Known rows, with every step that occurs:
sobuzo -> moke -> libov: [-0.25  0.32  0.15  0.13  0.23  0.19  0.24  0.10 -0.17  0.20  0.19 -0.11
  0.13  0.05 -0.23 -0.40  0.36  0.06  0.04  0.38  0.06]
boni -> guzek -> libov -> moke -> misa: [ 0.10  0.15 -0.13  0.07  0.03  0.14  0.33 -0.25  0.46  0.05 -0.14  0.35
  0.21 -0.12  0.28  0.26  0.34  0.00  0.26  0.11  0.28]
misa -> guzek: [-0.07  0.05  0.04  0.00  0.48  0.14  0.01 -0.03  0.02  0.22  0.02  0.24
  0.27 -0.27 -0.02 -0.20 -0.22  0.09  0.38  0.13  0.29]
libov -> moke: [-0.14  0.05 -0.04  0.14  0.19  0.28  0.12 -0.30  0.08 -0.02 -0.19 -0.02
  0.27 -0.14 -0.06  0.05  0.32  0.11  0.13  0.15  0.31]
sobuzo -> moke: [-0.19  0.27  0.18  0.12  0.32  0.18  0.19 -0.16 -0.14  0.00  0.08  0.00
  0.26 -0.13 -0.28 -0.15  0.01  0.07  0.00  0.31  0.01]
misa -> guzek -> libov: [ 0.15  0.01 -0.05 -0.15  0.34  0.09  0.07  0.04  0.07  0.24 -0.01  0.29
  0.30 -0.29  0.06 -0.17 -0.05  0.03  0.52  0.21  0.15]
libov -> moke -> misa -> guzek: [-0.23  0.06 -0.15  0.18  0.37  0.25  0.14 -0.43  0.16  0.24 -0.32  0.36
  0.35 -0.19  0.07 -0.06  0.01  0.04  0.37  0.05  0.42]
guzek -> sobuzo: [-0.21  0.00  0.13  0.04  0.22  0.05  0.00 -0.24  0.08 -0.10 -0.13  0.25
  0.33 -0.15 -0.18 -0.23 -0.04  0.16  0.18  0.14  0.04]
guzek -> libov -> moke -> misa: [-0.08  0.05 -0.18  0.07 -0.01  0.27  0.29 -0.51  0.28  0.07 -0.36  0.23
  0.34 -0.06  0.10  0.09  0.42 -0.04  0.14  0.21  0.14]
misa -> guzek -> sobuzo -> moke -> zogud: [-0.11  0.17  0.21  0.21  0.38 -0.14  0.02 -0.12 -0.34 -0.17  0.06  0.36
  0.51 -0.54 -0.28 -0.46  0.10  0.06  0.44  0.07  0.00]
libov -> guzek: [-0.18  0.00  0.13 -0.04  0.12  0.31  0.11 -0.13  0.21  0.08  0.09 -0.06
  0.17 -0.12 -0.02  0.06 -0.02  0.24  0.13  0.20  0.41]
misa -> moke: [-0.14 -0.01  0.04  0.05  0.39  0.27 -0.10 -0.24 -0.05  0.05 -0.03 -0.18
  0.32 -0.35 -0.33 -0.17  0.10  0.03 -0.15  0.21  0.12]
zogud -> moke -> libov -> guzek: [-0.33  0.11 -0.15  0.05 -0.05  0.41  0.03  0.16  0.20 -0.02 -0.04 -0.13
  0.15  0.09  0.03 -0.21  0.38  0.20  0.10  0.33  0.45]
guzek -> sobuzo -> moke -> misa: [-0.41  0.23  0.19  0.21  0.23  0.08  0.20 -0.49 -0.02 -0.10 -0.19  0.38
  0.40 -0.07 -0.33 -0.30 -0.11  0.06 -0.01  0.21 -0.14]
sobuzo -> moke -> zogud: [-0.16  0.27  0.22  0.21  0.22  0.08  0.23 -0.21 -0.24 -0.18  0.12  0.05
  0.41 -0.33 -0.24 -0.16  0.30 -0.02 -0.05  0.23 -0.03]
boni -> moke -> misa: [-0.14  0.06  0.12  0.21  0.24  0.21  0.22 -0.42  0.17 -0.16 -0.25  0.30
  0.31  0.08 -0.20 -0.01  0.09  0.07 -0.38  0.13  0.28]
guzek -> sobuzo -> moke: [-0.23  0.20  0.23  0.13  0.27  0.03  0.10 -0.23 -0.17 -0.14 -0.04  0.15
  0.34 -0.19 -0.38 -0.31 -0.02  0.13  0.13  0.23 -0.11]
moke -> misa -> guzek -> zogud: [-0.21  0.01 -0.01  0.06  0.58  0.16  0.12 -0.26  0.20  0.41 -0.40  0.41
  0.22 -0.30  0.03 -0.04  0.02  0.20  0.28  0.10  0.28]
zogud -> moke -> misa: [-0.40  0.18 -0.19  0.18  0.14  0.35  0.10 -0.45  0.27 -0.16 -0.44  0.35
  0.41  0.05 -0.03 -0.10 -0.07 -0.01 -0.20  0.24  0.11]
misa -> moke -> libov -> guzek -> zogud: [-0.19 -0.12  0.02 -0.03  0.30  0.36 -0.06  0.15  0.08  0.35 -0.03 -0.48
 -0.01 -0.35 -0.20 -0.12  0.81  0.33  0.05  0.27  0.44]
guzek -> zogud -> moke: [-0.19  0.07 -0.17  0.09  0.31  0.29 -0.02 -0.12  0.16 -0.13 -0.53  0.10
  0.23 -0.20 -0.10  0.04  0.41  0.22 -0.04  0.25  0.16]

Rows:
[-0.18  0.09 -0.27  0.08  0.46  0.22 -0.07  0.31  0.06  0.26 -0.37  0.15
  0.11 -0.18  0.01 -0.33  0.55  0.21  0.38  0.25  0.35]
misa -> guzek -> zogud -> moke -> libov
[-0.14  0.17  0.17  0.11  0.49 -0.05  0.00 -0.06 -0.24  0.02  0.00  0.32
  0.36 -0.35 -0.34 -0.44 -0.21  0.14  0.51  0.15  0.02]
misa -> guzek -> sobuzo -> moke
[-0.14 -0.08  0.12 -0.06  0.26  0.29  0.10 -0.06  0.24  0.16 -0.17 -0.12
  0.06 -0.27 -0.02  0.23  0.35  0.40  0.16  0.19  0.43]
libov -> guzek -> zogud
[-0.29  0.20 -0.20  0.12  0.09  0.31  0.03  0.08  0.10 -0.04 -0.16  0.03
  0.22  0.10 -0.04 -0.35  0.37  0.04 -0.03  0.34  0.19]
zogud -> moke -> libov
[-0.20 -0.01 -0.13  0.02  0.15  0.40 -0.02 -0.04  0.27 -0.11 -0.41 -0.06
  0.15 -0.22 -0.03  0.19  0.42  0.36  0.07  0.24  0.43]
libov -> guzek -> zogud -> moke
[ 0.00  0.17 -0.13  0.09  0.35  0.15  0.02  0.15  0.34 -0.14 -0.32  0.22
  0.10 -0.29  0.07  0.19  0.31  0.26  0.08  0.16  0.29]
boni -> guzek -> zogud -> moke
[ 0.18 -0.02 -0.20 -0.04  0.27  0.14  0.10 -0.08  0.06  0.17 -0.16  0.19
  0.31 -0.32  0.09 -0.05  0.31  0.03  0.66  0.15  0.30]
misa -> guzek -> libov -> moke
[-0.25  0.08 -0.02  0.07  0.44  0.19  0.13 -0.32  0.17  0.30 -0.15  0.46
  0.33 -0.16  0.03 -0.19 -0.32  0.02  0.25  0.11  0.25]
moke -> misa -> guzek
[ 0.21 -0.01 -0.15  0.06  0.17  0.05  0.12 -0.13 -0.04 -0.01 -0.12  0.22
  0.45 -0.53  0.13 -0.05  0.60 -0.04  0.57  0.07  0.26]
misa -> guzek -> libov -> moke -> zogud
[-0.36  0.07 -0.20  0.17  0.31  0.12 -0.10 -0.36  0.18 -0.15 -0.51  0.66
  0.50 -0.18 -0.08 -0.39 -0.29  0.06  0.29  0.08  0.14]
zogud -> moke -> misa -> guzek -> sobuzo
[-0.02  0.24  0.00  0.02  0.34  0.10  0.27 -0.23 -0.02  0.25 -0.06  0.42
  0.35 -0.19 -0.09 -0.24 -0.12 -0.06  0.37  0.28 -0.02]
sobuzo -> moke -> misa -> guzek -> libov
[-0.28  0.01  0.03  0.09  0.39  0.04  0.04 -0.37  0.14  0.15 -0.26  0.59
  0.41 -0.20 -0.04 -0.34 -0.34  0.09  0.39  0.03  0.14]
moke -> misa -> guzek -> sobuzo
[ 0.18  0.00 -0.03  0.04  0.33  0.08  0.19 -0.20  0.14  0.00 -0.22  0.53
  0.34 -0.09 -0.06 -0.12  0.08  0.00  0.15  0.13  0.30]
boni -> moke -> misa -> guzek -> libov
[-0.06  0.08  0.11  0.15  0.21  0.17  0.14  0.12  0.00 -0.03  0.04 -0.02
  0.13  0.15 -0.19 -0.27  0.57  0.13 -0.18  0.23  0.36]
boni -> moke -> libov
[-0.23 -0.05  0.03  0.00  0.17  0.37 -0.06  0.08  0.05  0.25  0.22 -0.46
  0.11 -0.20 -0.20 -0.26  0.43  0.16  0.02  0.28  0.43]
misa -> moke -> libov -> guzek
[-0.36  0.03 -0.11  0.07 -0.10  0.27 -0.08  0.09  0.18 -0.19 -0.14  0.02
  0.23  0.03 -0.07 -0.37  0.36  0.26  0.24  0.24  0.34]
zogud -> moke -> libov -> guzek -> sobuzo
[-0.23  0.03  0.00  0.06  0.32  0.27 -0.03  0.04 -0.07  0.23  0.10 -0.29
  0.19 -0.18 -0.26 -0.40  0.42  0.02 -0.10  0.30  0.18]
misa -> moke -> libov
[-0.24  0.17  0.17  0.04  0.21  0.26  0.22  0.23 -0.02  0.31  0.07 -0.30
 -0.07 -0.10 -0.16 -0.11  0.74  0.37  0.17  0.36  0.33]
sobuzo -> moke -> libov -> guzek -> zogud
[-0.30  0.24  0.19  0.16  0.18  0.04  0.13  0.05 -0.20  0.04  0.10  0.05
  0.22 -0.01 -0.32 -0.56  0.32  0.12  0.19  0.31 -0.06]
guzek -> sobuzo -> moke -> libov
[ 0.07  0.02 -0.13 -0.01  0.04  0.22  0.18 -0.24  0.14  0.00 -0.21  0.05
  0.28 -0.16  0.04  0.09  0.53  0.03  0.27  0.24  0.18]
guzek -> libov -> moke
[-0.07  0.00  0.16  0.09  0.07  0.27  0.15  0.16  0.11 -0.03  0.14 -0.16
  0.06  0.14 -0.13 -0.13  0.57  0.28 -0.10  0.22  0.62]
boni -> moke -> libov -> guzek
[-0.36  0.10 -0.21  0.16  0.27  0.34  0.09 -0.40  0.29 -0.05 -0.70  0.31
  0.28 -0.10 -0.03  0.05  0.31  0.16 -0.16  0.23  0.14]
guzek -> zogud -> moke -> misa
[-0.25  0.05  0.09 -0.02  0.04  0.32  0.16  0.13  0.19  0.27  0.21 -0.20
  0.04  0.04  0.05 -0.17  0.33  0.23  0.16  0.27  0.45]
moke -> libov -> guzek
